What can hang from each mark
K_265: K_490 K_669
K_24: K_225
K_512: K_24 K_126 K_282 K_315 K_785 K_919
K_765: K_512
K_919: K_512
K_490: K_265
K_27: K_512
K_785: K_490

Every row comes from one small tree of marks. The marks that hang from a mark follow it in brackets, in the order of their numbers. Every link used is in the known rows. Which tree was each row made from?
Known rows
K_512[K_126]: [ 11  -2   3   6  16  15  -5  15  -8 -12 -14 -15   4 -12   7   4 -18   7
   4  -6 -16]
K_785[K_490[K_265]]: [ 14  -2   6  12   8   9 -11  13  -2  40  -6 -16 -16  15  -9 -25   1  23
  -9   1 -17]
K_919[K_512]: [  2  -3   0  -5  -3  16   5 -12 -18  -7 -11 -15  -3 -12 -13  -9  -7  24
 -17 -10 -18]
K_512[K_24 K_315 K_919]: [  1 -11  -2 -18 -20  -1   0  10   5   3  -9   5  -2 -14  -4  23 -24  -3
  16 -10  20]
K_265[K_490]: [  9   6 -11   8  10   9   1   0   5  16  -9 -20 -16  -1  -9  -1 -13  19
  10 -11 -18]
K_919[K_512[K_24[K_225] K_315 K_785]]: [ -8  10   7 -23   0  -2   1 -30 -10 -19  18 -21  13   0  -5  -3   6  -2
   4  -8  -4]
K_27[K_512]: [ -3 -16  19  -4  19  13   4  -5  -7 -18 -12  -3 -13  -8  -3  -9 -19  19
  -6 -23 -14]
K_765[K_512[K_126 K_315]]: [ -2 -13 -15   3   5  21  14   5  -6  -9 -10  10  -2  -6  13  -9  -6  12
  16  -8  -6]
K_765[K_512[K_126 K_282 K_785]]: [ -7   0  -6   4  22   1  20  -1   5 -13  -4  12   0  -2   4   6   4   0
  -9   9  -5]
K_512[K_24[K_225] K_126 K_282 K_315 K_785 K_919]: [ -7  15   8 -20 -10 -26   4   4  14  -9  10   5  10  -7  10  29  -8 -25
  30  -4  29]
K_512[K_315 K_785 K_919]: [ -5   5   3   1  -4  -2  13   4  16  18   0  14   7  -8   0  15 -12  -2
  30 -10  21]
K_512[K_24 K_126 K_315]: [  7  -8  -3  -3  -6  19 -10  12  -1 -14  -3  -3   7 -12   6  16 -10  -9
  12 -11  -1]
K_785[K_490[K_265[K_669]]]: [ 12   3  -7  21   4   4 -23  19   0  39 -11 -16 -16  19  -8 -32  -5  37
   5   1 -25]
K_512[K_282 K_315 K_785[K_490] K_919]: [ -8  10   8  12 -14 -14  16   7  27  31  -3  39 -12   2 -10   3   3   0
  26  -3  26]
K_765[K_512[K_24 K_315]]: [ -5 -19 -14 -15  -1  15  15  -4  -8  -7   3   3  -6  -3  -7  -2  -8  12
   0  -3  -1]
K_765[K_512[K_315]]: [ -8 -11  -9  -4   4  20  27  -2   0   1  -7  16 -10  -4  -3 -12  -6  24
  16 -11  -4]
K_765[K_512[K_24[K_225] K_126 K_282 K_315 K_785]]: [-11   7  -1 -20  10 -13  15 -10   6 -27  13   7   8   4   9   7   8 -14
  15   5   4]
K_919[K_512[K_24 K_126 K_282 K_315 K_785[K_490]]]: [ -4  -1  -8  12 -18   0  -8  -6  -2  -6   3  17   0   3  -4   0  21 -13
 -14   5   5]
K_919[K_512[K_126 K_282 K_785[K_490]]]: [  0   5   1  21   3  -1  -5  -6  -5  -1  -4   6  -1   2  -4 -14  15   3
 -27   9 -12]

Write each row's tree
[  0   4   2  -3  -1  -2 -23 -16 -18 -19  17 -20  13   9   9 -29  13 -12
 -11   1 -11]	K_919[K_512[K_24[K_225] K_126 K_315 K_785[K_490]]]
[ -9   5  -5   1 -16   4   3  -9   3 -18   3  16   8  -5  -1  26  13 -14
  -5  -5   8]	K_919[K_512[K_24 K_126 K_282 K_315 K_785]]
[ -9  17   4 -18 -10  -9   2 -19  -2 -28  12  -1  11  -2   2  11  12 -16
   3  -8   6]	K_919[K_512[K_24[K_225] K_126 K_282 K_315 K_785]]
[ -5  11   9  -2   4 -17  21   4  18  17  -7  14  -2 -13 -11  25 -13   2
   5  -1  17]	K_512[K_282 K_785 K_919]
[ 13  -5   7  -2   2 -18 -20  15   2  34   6 -19  -4  17  -4   0  -1  -5
 -18  22   8]	K_512[K_24 K_785[K_490[K_265]] K_919]
[ 15 -13   1 -14  -4  -6 -14  22  -9 -13 -13 -19   4 -18   8  26 -31 -13
 -11   6   9]	K_512[K_24 K_126 K_919]
[  1   0   4 -13  25 -21   1  -6  -9 -21  15  -9  -3  13   2 -22   9  -6
 -21  26 -13]	K_765[K_512[K_24[K_225] K_126 K_282 K_785[K_490]]]
[  7   8   3 -19  15  -6 -14 -18 -25 -38  12 -46  20  -4   8  -2  -2 -13
 -25   4 -17]	K_919[K_512[K_24[K_225] K_126 K_785]]
[ -3  10  -1   9   4   2   9 -10  -4 -11  -7   2   5 -11  -1  13   7  -2
 -14  -1  -6]	K_919[K_512[K_126 K_282 K_785]]
[ -3   9  -1  29 -15   3  -8   0   9  33  -2  25  -2  20   3 -11  33  -1
  -2   1   7]	K_919[K_512[K_126 K_282 K_315 K_785[K_490[K_265]]]]
[ -9 -14  -4   4  -2  -5  20   0   7  21   2  25 -10   7   4 -26   0   8
  11  14  12]	K_765[K_512[K_315 K_785[K_490] K_919]]
[  2  -2  -1 -13   5   4  -3 -19 -17 -16   8 -25   8  -4 -11   7   0   1
 -31   3 -14]	K_919[K_512[K_24 K_785]]
[ -2   8   2 -16  -2   2  -9 -19 -15 -31  15 -20  21  -1  11  -1   5 -16
   1  -5  -2]	K_919[K_512[K_24[K_225] K_126 K_315 K_785]]
[  6  -4  -3  15 -13   8 -30   1 -10  12   8  -8   7  21   7 -11  24 -13
 -21   7  -4]	K_919[K_512[K_24 K_126 K_315 K_785[K_490[K_265]]]]
[  6  -8  -2 -12  -9 -12  -3  20   4 -10 -17   3  -4 -20  -2  42 -25  -9
  -6   8  16]	K_512[K_24 K_126 K_282 K_919]
[ -2   0   4  12  -4  -5   4   6  16  29   3  18  -4   1   0 -11  -3   3
  25  -4  16]	K_512[K_315 K_785[K_490] K_919]
[ -9  -2  -8  18   7   4  14   4  12   8   2  34  -8   8   6 -19  20   3
   8   8   3]	K_765[K_512[K_126 K_282 K_315 K_785[K_490]]]
[ -4   4   8   7  -6  -6   2   1  20  15  11  18  -6   6 -18   4  14  -3
   6   0   3]	K_512[K_24 K_282 K_315 K_785[K_490]]
[ 14   0   3  20   9 -12 -21  23   4  35  -7  -9   2  13  14 -10   0  -8
  -6  16   5]	K_512[K_126 K_785[K_490[K_265]] K_919]
